Each row comes from the steps of one path. Every step used is in the known rows, and no mark comes twice. Write the path behind each row, first mark first.
Known rows
N > T: [ 1.206  2.587  0.555  0.334 -0.120 -0.006  1.899 -0.282 -1.074  0.449
 -0.096 -0.021  2.711  0.405  0.536  1.627  0.939 -0.945 -0.477 -0.621
  0.098]
N > A > C > H > V: [-1.846 -2.973 -1.657 -5.128 -1.050 -0.105 -1.727  0.832 -0.648 -1.971
 -4.717  0.243  2.631 -1.593  2.977  6.892 -2.992 -1.539  1.199 -2.073
  0.432]
C > H > V > R: [-0.616 -0.954 -4.031 -2.991 -2.386  0.102 -1.471 -1.075  2.445 -1.820
 -4.070  1.251 -1.283 -0.643  1.349  3.502 -1.133  2.690  1.041 -1.667
 -2.329]
U > C: [ 1.087 -2.629 -0.482 -1.117 -0.485 -0.518  1.092 -0.377 -0.146 -0.791
 -0.063 -0.568  1.321 -1.171  0.941  3.174 -1.173  0.826 -0.743 -1.589
  1.839]
N > A > C > H: [-1.478 -1.126  0.340 -3.964  0.097 -1.144 -0.883  1.125 -0.413 -2.808
 -2.714 -0.615  1.496 -2.672  2.215  5.691 -3.607 -0.543  1.065 -1.568
  1.570]
V > A: [-1.253  0.579  0.264  1.086  1.208 -0.306  0.314  0.711 -0.588  0.243
  1.197 -1.220  0.245 -0.083  1.607 -0.958 -2.530  0.806 -0.791  0.563
  1.170]
A > C > H: [ 0.252 -0.676 -1.392 -2.606  0.000  0.874 -1.074  1.448  0.861 -3.054
 -2.970  0.324  0.988 -2.877  0.586  5.146 -2.033  0.565  1.304 -1.041
  0.484]
N > U: [-1.487 -0.199  1.275  1.221  1.235  1.127  0.160 -1.342 -0.776  0.984
 -0.650 -0.432  0.786 -0.205  2.192  1.874 -0.809 -0.953 -0.197  0.100
  0.718]
T > V > A: [-1.986 -1.470  0.452  0.893 -0.102 -1.248  0.148 -0.062  0.395  0.396
  0.124 -1.686  0.913 -0.734  2.026 -0.227  0.411  3.620 -0.110  2.407
  1.585]
H > V > A: [-1.528 -0.808 -1.544  0.384  0.014  1.073 -0.496  0.324 -0.796  0.630
 -0.910 -0.738  1.398  0.876  2.352  0.177 -2.038  0.106 -0.714  0.260
  0.035]
U > V > T > C: [-0.990 -1.568  2.120 -3.222 -2.028 -1.326  1.280  2.330  1.674 -0.130
  0.935 -0.001  0.539  1.446  1.190 -2.445  1.394  0.681 -1.837 -0.808
  0.419]
U > C > H > V > T > N > A: [-3.336 -5.673  1.914 -5.868 -3.574 -0.373  2.517  2.414  1.744 -2.574
 -2.937 -0.411  2.188 -1.202  3.864  5.386 -4.267 -2.030 -1.938 -5.104
  1.908]
H > V: [-0.298 -1.854 -1.672 -1.246 -1.370  1.405 -0.649 -0.235 -0.162  0.331
 -2.067  0.708  1.109  1.069  0.685  0.984  0.526 -1.236  0.064 -0.360
 -1.162]
A > C > H > V > T > N > U: [-3.152 -2.897  0.778 -4.303 -1.178  3.142  0.332  2.845  2.322 -1.214
 -5.396  1.410  2.213 -1.696  3.719  6.620 -4.385 -3.686  0.711 -3.048
 -0.017]
C > H > V > T > N > U: [-4.089 -2.707  1.676 -2.747 -2.083  3.381  1.313  1.982  2.485 -0.756
 -3.546  0.752  1.088 -0.795  3.631  3.517 -2.861 -2.461 -0.945 -2.802
 -0.490]
U > C > H: [ 0.298 -2.829 -0.873 -2.287 -1.150 -0.125  1.132  0.342  0.791 -3.134
 -1.687 -0.649  0.941 -2.575  1.236  5.170 -1.948  2.854 -1.660 -2.414
  1.616]
C > H > V > T: [-1.149 -1.923 -2.165 -3.128 -3.757  1.111 -1.346  2.468  2.260 -1.708
 -3.227  1.632 -0.623  0.996  3.234  2.070 -1.678 -0.982  0.564 -2.655
 -0.650]
H > V > T > N > A: [-3.730 -2.641  2.539 -4.049 -2.293 -0.314  1.366  2.252  0.984  0.507
 -1.437  0.383  0.852  1.445  2.690  0.310 -2.187 -4.492 -0.241 -2.591
  0.449]
N > U > V: [-1.589 -1.344  1.301 -0.469  1.016  1.115  0.228 -1.416 -1.737  1.820
 -0.913 -0.345  1.624 -0.672 -0.450  2.453  0.986  1.810 -1.412  0.722
  0.363]
H > V > R: [ 0.025 -0.742 -3.705 -1.969 -1.644 -0.282 -1.401 -1.766  1.210  0.379
 -3.026  1.333 -1.103  1.268  0.836  1.471  0.100  0.835  1.791 -1.007
 -1.995]
A > C > H > V: [-0.027 -2.109 -3.304 -3.873 -1.065  1.897 -1.775  1.227  0.836 -2.054
 -4.810  1.185  1.893 -1.791  1.351  6.201 -1.722 -0.260  1.298 -1.396
 -0.672]
A > C: [ 0.685 -0.441 -0.778 -1.251  0.995  0.126 -1.382  0.792 -0.021 -0.376
 -1.425  0.580  1.197 -1.135  0.227  3.317 -1.164 -0.935  1.944 -0.328
  0.688]
A > C > H > V > R: [ 0.179 -1.193 -4.878 -4.486 -1.644  0.342 -2.791 -0.300  2.290 -2.245
 -5.696  1.566  0.002 -1.506  1.511  6.675 -2.295  1.458  2.719 -2.151
 -1.752]
T > V > A > C: [-1.125 -1.882 -0.329 -0.408  1.082 -1.111 -0.972  0.721  0.207 -0.135
 -1.525 -1.290  1.824 -2.146  2.297  3.037 -1.014  2.696  1.696  2.281
  2.144]
T > N > H: [-0.324 -1.893  2.138 -2.803  1.724  0.210  3.754  2.511 -0.638  0.466
  2.042 -1.301  0.386 -3.101 -1.220 -0.612  1.022 -1.114 -1.949 -1.232
 -0.561]

Which path is each row?
[-3.519 -0.879  4.510 -2.816 -0.861 -1.604  1.915  2.536  1.058  0.079
  0.653 -0.353 -0.175  0.602  1.766 -0.761 -2.682 -3.239 -0.367 -2.382
  1.754] : V > T > N > A
[-4.248 -1.532  3.135 -2.419  2.963  2.301  1.822  1.605 -0.521 -1.040
 -2.211 -1.735  3.849 -5.329  0.094  5.773 -3.380  2.519 -2.542 -0.125
  1.267] : T > N > U > V > A > C > H
[-1.402 -2.670 -0.953 -3.424 -2.660  1.293  1.520  0.743  2.177 -2.705
 -1.946 -0.480  2.186 -0.425  2.940  0.868  0.242 -0.218 -2.578 -0.972
 -1.444] : T > C > H > V
[-0.476  0.723 -0.221 -1.374  0.036 -0.393  1.162  1.044  0.015 -1.949
 -2.355 -1.169  4.288 -3.393  2.950  6.918 -1.220  3.421  0.557  0.558
  2.124] : N > T > V > A > C > H
[-2.971 -2.371  3.530 -5.797 -0.197 -1.458  0.836  3.023  0.075  0.285
 -1.295 -0.068  1.885 -1.178 -0.399  3.058 -1.924 -1.544  0.557 -2.310
  2.104] : U > V > T > N > A > C
[-1.425 -2.729 -0.295 -4.063  2.517  1.115  2.040  3.671 -1.457  0.907
 -0.488 -1.573  3.306 -3.471  1.524  2.424 -2.984 -2.493 -0.764 -1.706
  0.366] : T > N > H > V > A > C
[ 0.732  0.859  0.500  0.110 -1.179 -0.906  2.021 -0.896 -0.265  0.685
 -1.078 -0.418  3.234 -0.139  0.814  2.647  3.972  1.573  0.048  1.250
  0.551] : N > T > V
[-0.768  0.521 -0.622 -0.158  2.140 -0.240 -1.037  1.305 -0.642 -0.174
 -0.555 -0.749  1.619 -1.295  1.808  2.130 -3.914  0.093  1.092  0.139
  1.978] : V > A > C
[-2.920 -2.260  2.743 -3.355 -1.943  0.455  1.476  1.644  2.199 -1.510
 -0.784 -0.323  1.028 -0.504  3.677  1.304 -0.812  1.584 -2.709 -1.652
  0.731] : N > U > V > T > C > H
[-1.482 -0.164  2.839 -1.475 -1.211  0.291  1.848  2.692  2.371 -0.030
  0.438  0.501 -0.661  0.355  0.277 -1.595 -1.454 -2.060 -0.175 -1.600
  0.330] : V > T > N
[-4.406 -1.092  4.209  0.103  3.027  1.835  2.882 -0.103 -1.388  1.837
  0.844 -2.244  2.671 -2.515 -0.361  0.598 -1.104  2.114 -3.440  1.109
  1.004] : T > N > U > V > A
[-2.101 -1.685 -0.629 -1.714 -0.048 -0.801 -0.823  1.221  1.054 -2.386
 -2.877 -1.337  1.943 -3.779  2.508  4.903 -1.716  4.182  1.169  1.422
  1.897] : T > V > A > C > H
[-0.850 -1.880 -2.231 -2.163 -1.807  1.756 -0.482  0.357  0.921 -1.561
 -3.391  0.274  0.856 -0.606  1.153  2.899 -0.431  0.427 -0.490 -1.029
 -1.519] : C > H > V
[-0.940 -2.877  2.500 -5.046 -0.338 -0.367  2.942  4.399 -0.104  1.362
  2.049 -0.368 -0.447 -2.187 -1.749 -1.013  1.363  0.220 -1.780 -2.471
  0.028] : U > V > T > N > H
[-1.952 -2.070  0.884 -2.669 -2.208  1.609  1.267  2.632  2.395  0.325
 -1.680  1.198  0.459  1.192  1.133 -0.460 -0.889 -3.279 -0.085 -2.051
 -0.758] : H > V > T > N
[-1.106  0.144 -0.816 -1.243  1.077  0.433 -0.660  1.999  0.319 -2.668
 -1.864 -0.933  1.032 -3.143  2.370  4.145 -5.020  1.666  0.327 -0.655
  1.810] : V > A > C > H
[-0.812 -1.187 -2.593 -1.437  0.915  1.259 -1.655  1.239 -0.933  0.367
 -2.712  0.012  2.507 -0.371  2.639  3.310 -3.381 -1.244  1.176 -0.154
  0.689] : H > V > A > C
[-1.606 -4.878 -1.030 -3.191 -3.241  1.656 -0.314  0.841  1.255 -1.412
 -4.058  0.924  1.324 -0.235  5.513  7.123 -4.121 -0.727 -0.528 -4.177
  1.662] : N > U > C > H > V > T
[ 0.591 -3.648 -4.580 -3.797 -2.623 -0.473 -0.490 -1.752  2.072 -2.760
 -4.490  0.912  0.120 -1.541  1.949  6.471 -1.762  3.415  0.138 -3.177
 -0.476] : U > C > H > V > R
[-2.748 -1.143  0.562 -1.901  2.280  1.410 -0.747  0.550 -1.619 -0.806
 -2.694 -1.245  2.771 -3.942  1.760  6.422 -3.496  3.652 -0.926 -0.011
  1.707] : N > U > V > A > C > H
[-1.295 -1.063  1.560 -2.897 -3.074 -0.612  1.351  3.329  3.733 -3.259
  0.225 -0.121 -0.345  0.451  4.094 -0.965 -1.957 -0.049 -1.667 -1.991
  0.221] : V > T > C > H
[-2.126 -1.333 -2.095 -1.239 -1.105  1.583 -0.207  1.104  0.349 -1.572
 -2.269 -0.778  1.133 -0.959  3.040  1.993 -2.991  1.725 -1.460 -0.346
 -0.094] : C > H > V > A
[-2.535 -2.130  3.007 -1.904 -1.206 -0.316  1.063  1.187  1.005  1.045
  0.284 -0.108  1.378  1.165  3.041 -0.737 -0.020 -0.115 -2.182 -0.740
  0.788] : N > U > V > T > C
[-2.419 -2.395  0.496 -3.728 -3.207  1.988  1.320  3.096  3.465 -1.912
 -2.861  0.900  0.136 -0.405  1.506  1.413 -1.620 -1.573 -0.797 -2.805
 -1.140] : C > H > V > T > N
[-4.322 -2.849  2.131 -5.067 -3.152  0.285  1.532  2.786  1.883 -1.702
 -2.663  0.031  0.692 -0.302  3.147  2.077 -3.071 -2.710 -0.949 -3.250
  0.108] : C > H > V > T > N > A
[-1.152 -3.879 -2.388 -1.958 -1.395  0.923  0.704  0.765 -0.210 -2.451
 -2.689 -1.250  2.599 -1.978  3.537  5.190 -3.892  2.334 -2.373 -2.395
  1.630] : U > C > H > V > A
[-1.087 -2.969  0.387 -0.915  0.004  0.984  1.343 -1.008  0.101 -2.007
 -2.123 -0.976  2.087 -3.280  3.179  6.949 -3.018  1.784 -1.824 -2.121
  2.157] : N > U > C > H
[-2.570 -4.919  1.290 -2.577 -1.538  1.895  2.197  1.216  1.194  0.786
 -2.380  0.395  2.438 -0.217  3.927  4.551 -2.956 -3.415 -1.311 -3.501
  1.802] : H > V > T > N > U > C
[-3.922 -4.561  1.137 -1.612  0.404  3.171  3.847  0.103  0.352 -1.425
 -2.748 -2.201  4.227 -3.807  3.740  6.222 -4.843  0.539 -4.063 -2.058
  1.708] : T > N > U > C > H > V > A
[-0.167 -4.463 -2.502 -3.821 -4.160  0.566 -0.164  2.244  2.241 -2.583
 -3.550  1.170  0.660 -0.255  3.849  5.187 -2.911  0.070 -0.354 -4.546
  1.275] : U > C > H > V > T
[-1.525 -2.068 -3.347 -5.607 -1.549 -1.610 -2.269 -0.625  0.934 -2.256
 -5.447  0.940  0.334 -1.309  3.174  7.562 -3.719  0.338  2.812 -2.871
 -0.422] : N > A > C > H > V > R
[-2.129 -3.002 -1.285 -5.598 -2.950 -0.605 -2.722  2.937  0.800 -1.996
 -4.566  1.251  1.043 -0.005  4.835  6.083 -4.797 -3.014  2.394 -3.781
  1.242] : N > A > C > H > V > T
